(in the rows, 100 means zero)
Known rows, with every step that occurs
bifi -> pogu -> zudu -> fogeg -> nizog: 100; 138; 91; 106; 108; 109; 118; 104; 152; 115; 97; 106; 103; 84; 79; 27; 111; 79; 90; 94; 107; 84; 102; 100; 77; 97
zudu -> pogu -> madu: 99; 117; 91; 88; 107; 105; 109; 106; 44; 79; 95; 125; 103; 72; 127; 101; 98; 106; 95; 99; 91; 106; 101; 84; 88; 110
nizog -> diso -> rafelus: 107; 84; 97; 101; 95; 63; 90; 107; 74; 103; 102; 101; 100; 101; 121; 86; 105; 112; 93; 112; 86; 86; 85; 98; 142; 107
bifi -> pogu -> madu -> fogeg -> zudu: 76; 145; 103; 76; 108; 99; 122; 105; 123; 91; 98; 117; 120; 56; 115; 50; 93; 78; 67; 114; 121; 89; 109; 105; 108; 100
pogu -> bifi: 105; 83; 98; 112; 94; 84; 83; 99; 82; 113; 95; 101; 89; 97; 97; 92; 105; 84; 111; 96; 96; 100; 106; 97; 99; 93
fogeg -> zudu -> pogu -> bifi: 118; 106; 93; 108; 107; 91; 88; 100; 37; 105; 96; 113; 91; 91; 78; 82; 109; 91; 86; 93; 123; 104; 102; 102; 80; 85
bifi -> pogu: 95; 96; 94; 102; 103; 108; 113; 104; 118; 115; 100; 104; 116; 83; 101; 69; 97; 93; 110; 96; 92; 95; 100; 101; 99; 106
fogeg -> zudu: 104; 125; 100; 102; 108; 102; 99; 99; 104; 93; 102; 104; 102; 100; 81; 87; 98; 113; 67; 106; 133; 99; 99; 105; 92; 87
diso -> rafelus: 88; 108; 101; 109; 100; 102; 94; 105; 99; 106; 108; 99; 102; 94; 98; 81; 102; 110; 102; 111; 103; 86; 97; 94; 129; 106
bifi -> pogu -> zudu -> fogeg: 96; 115; 89; 103; 95; 90; 121; 104; 146; 113; 92; 103; 118; 87; 89; 69; 106; 86; 108; 105; 123; 83; 103; 96; 82; 106
nizog -> diso -> rafelus -> fogeg -> madu: 116; 107; 72; 93; 101; 82; 94; 103; 81; 110; 101; 91; 118; 86; 149; 44; 105; 105; 56; 119; 83; 73; 91; 93; 153; 105
zudu -> pogu -> bifi -> fogeg -> rafelus: 122; 90; 74; 112; 95; 135; 99; 104; 32; 101; 99; 107; 109; 89; 105; 98; 114; 60; 152; 80; 62; 103; 109; 97; 90; 95
pogu -> bifi -> fogeg -> madu: 119; 96; 81; 118; 105; 102; 96; 101; 68; 143; 92; 98; 100; 85; 116; 45; 93; 74; 91; 96; 87; 100; 116; 96; 95; 96
diso -> nizog: 98; 135; 110; 100; 107; 97; 95; 105; 98; 99; 105; 101; 97; 98; 97; 111; 105; 105; 89; 124; 103; 106; 101; 92; 96; 106
nizog -> diso -> rafelus -> fogeg: 104; 91; 71; 90; 90; 73; 94; 105; 86; 97; 103; 91; 116; 100; 127; 64; 109; 101; 95; 117; 82; 74; 89; 90; 153; 104
rafelus -> fogeg -> madu: 108; 124; 75; 94; 106; 118; 104; 95; 106; 107; 99; 92; 118; 85; 128; 57; 101; 94; 64; 105; 96; 88; 105; 95; 111; 97
rafelus -> fogeg -> bifi -> pogu -> zudu: 106; 118; 72; 90; 81; 105; 110; 99; 105; 90; 104; 103; 118; 82; 84; 62; 103; 100; 116; 107; 125; 72; 107; 94; 105; 82
bifi -> fogeg: 102; 98; 81; 102; 98; 109; 112; 103; 92; 117; 98; 96; 109; 102; 98; 76; 91; 87; 117; 99; 90; 101; 110; 98; 95; 103
rafelus -> fogeg -> zudu -> pogu -> bifi: 115; 116; 66; 98; 101; 101; 93; 96; 49; 97; 96; 103; 105; 90; 83; 59; 113; 80; 89; 99; 118; 91; 106; 94; 90; 83
zudu -> pogu -> bifi -> fogeg -> madu: 129; 95; 75; 111; 109; 106; 101; 103; 19; 139; 91; 104; 99; 78; 116; 48; 98; 71; 97; 86; 78; 105; 111; 96; 84; 101
rafelus -> fogeg: 97; 109; 73; 91; 93; 111; 104; 96; 111; 95; 101; 90; 115; 99; 105; 78; 105; 89; 103; 106; 96; 88; 106; 93; 111; 97
pogu -> zudu: 108; 130; 104; 98; 104; 91; 101; 101; 101; 102; 94; 106; 104; 104; 88; 96; 98; 97; 90; 114; 140; 89; 101; 96; 97; 96
diso -> rafelus -> fogeg -> zudu -> pogu -> bifi: 104; 124; 69; 107; 101; 104; 87; 98; 47; 103; 104; 101; 107; 85; 80; 42; 115; 91; 92; 109; 121; 77; 103; 88; 120; 89
rafelus -> fogeg -> bifi -> pogu -> madu: 85; 105; 66; 87; 80; 114; 112; 101; 98; 70; 104; 116; 119; 56; 123; 66; 98; 111; 114; 100; 85; 86; 109; 83; 109; 92
pogu -> madu -> fogeg -> rafelus: 83; 134; 110; 75; 97; 128; 107; 103; 109; 58; 105; 114; 114; 69; 143; 123; 111; 69; 105; 105; 79; 94; 108; 101; 123; 99
bifi -> fogeg -> rafelus: 107; 108; 82; 106; 97; 147; 111; 103; 100; 92; 104; 98; 122; 99; 109; 102; 103; 80; 133; 94; 75; 100; 109; 101; 104; 95

Rows
102; 136; 74; 93; 102; 113; 103; 95; 115; 88; 101; 94; 118; 100; 87; 64; 103; 101; 71; 112; 129; 86; 105; 97; 103; 87  rafelus -> fogeg -> zudu
117; 88; 78; 117; 101; 76; 83; 110; 54; 137; 101; 101; 85; 98; 106; 14; 106; 76; 106; 96; 57; 87; 100; 96; 132; 94  pogu -> bifi -> fogeg -> nizog -> diso -> rafelus
102; 132; 75; 93; 108; 129; 101; 96; 118; 96; 107; 94; 101; 96; 96; 38; 109; 85; 87; 95; 79; 89; 105; 97; 106; 89  rafelus -> fogeg -> nizog
119; 107; 70; 84; 104; 91; 97; 101; 94; 93; 100; 96; 100; 104; 119; 41; 111; 86; 78; 97; 63; 89; 91; 100; 120; 91  rafelus -> fogeg -> nizog -> diso
116; 81; 74; 108; 96; 99; 101; 104; 25; 126; 92; 103; 95; 93; 94; 70; 102; 67; 137; 85; 78; 106; 111; 94; 83; 100  zudu -> pogu -> bifi -> fogeg
86; 117; 76; 99; 94; 112; 97; 100; 109; 99; 109; 89; 117; 93; 104; 61; 106; 100; 106; 117; 99; 74; 103; 85; 139; 104  diso -> rafelus -> fogeg
99; 70; 92; 107; 70; 86; 98; 97; 104; 77; 107; 96; 83; 95; 88; 125; 116; 117; 118; 82; 88; 98; 100; 105; 84; 86  zudu -> fogeg -> bifi
83; 149; 111; 74; 113; 107; 106; 102; 107; 85; 105; 113; 87; 69; 122; 55; 104; 70; 73; 100; 77; 96; 109; 102; 109; 99  pogu -> madu -> fogeg -> nizog
108; 109; 100; 101; 87; 95; 106; 104; 94; 96; 103; 113; 104; 83; 79; 84; 98; 110; 113; 100; 129; 84; 101; 100; 94; 84  fogeg -> bifi -> pogu -> zudu
106; 124; 83; 105; 106; 112; 111; 102; 94; 112; 98; 99; 112; 102; 78; 61; 92; 98; 85; 106; 124; 99; 110; 102; 89; 89  bifi -> fogeg -> zudu
110; 106; 99; 101; 111; 82; 87; 107; 82; 107; 107; 104; 87; 98; 112; 46; 109; 105; 76; 101; 70; 86; 85; 101; 138; 99  fogeg -> nizog -> diso -> rafelus
113; 125; 95; 103; 102; 66; 95; 108; 109; 105; 99; 104; 88; 101; 99; 45; 119; 97; 72; 110; 101; 74; 85; 97; 119; 97  pogu -> zudu -> fogeg -> nizog -> diso -> rafelus
92; 132; 113; 80; 105; 92; 105; 97; 112; 94; 104; 95; 102; 95; 86; 82; 105; 79; 67; 107; 129; 92; 104; 119; 107; 89  madu -> fogeg -> zudu
100; 113; 111; 80; 106; 73; 94; 106; 89; 107; 110; 95; 85; 94; 116; 42; 115; 71; 78; 104; 64; 80; 89; 115; 151; 100  madu -> fogeg -> nizog -> diso -> rafelus
77; 144; 105; 75; 115; 117; 117; 107; 124; 100; 105; 117; 105; 52; 123; 22; 100; 61; 83; 97; 70; 91; 109; 103; 109; 104  bifi -> pogu -> madu -> fogeg -> nizog
107; 116; 71; 92; 98; 77; 94; 103; 90; 92; 103; 94; 117; 101; 108; 51; 108; 112; 62; 125; 116; 72; 89; 95; 146; 92  nizog -> diso -> rafelus -> fogeg -> zudu
114; 82; 93; 106; 99; 88; 89; 101; 33; 109; 94; 109; 87; 91; 96; 96; 110; 81; 120; 86; 89; 104; 102; 96; 87; 98  zudu -> pogu -> bifi
84; 107; 110; 73; 81; 85; 100; 101; 77; 63; 108; 113; 88; 69; 120; 113; 104; 97; 102; 99; 92; 94; 109; 104; 112; 89  pogu -> madu -> fogeg -> bifi
102; 123; 91; 106; 93; 128; 118; 105; 153; 88; 98; 105; 131; 83; 100; 96; 118; 78; 122; 101; 108; 82; 102; 99; 90; 98  bifi -> pogu -> zudu -> fogeg -> rafelus
102; 118; 95; 101; 92; 83; 108; 101; 127; 98; 92; 99; 101; 105; 87; 99; 110; 94; 97; 108; 131; 87; 103; 95; 83; 99  pogu -> zudu -> fogeg
91; 146; 105; 68; 117; 113; 112; 104; 58; 80; 104; 120; 87; 63; 121; 57; 109; 67; 82; 90; 70; 100; 105; 102; 97; 102  zudu -> pogu -> madu -> fogeg -> nizog
79; 125; 109; 72; 98; 90; 108; 103; 101; 83; 98; 110; 102; 73; 132; 94; 99; 76; 88; 110; 94; 95; 109; 98; 115; 108  pogu -> madu -> fogeg
97; 117; 111; 78; 83; 84; 111; 102; 101; 97; 107; 104; 102; 77; 84; 81; 104; 75; 113; 101; 123; 76; 107; 114; 108; 85  madu -> fogeg -> bifi -> pogu -> zudu
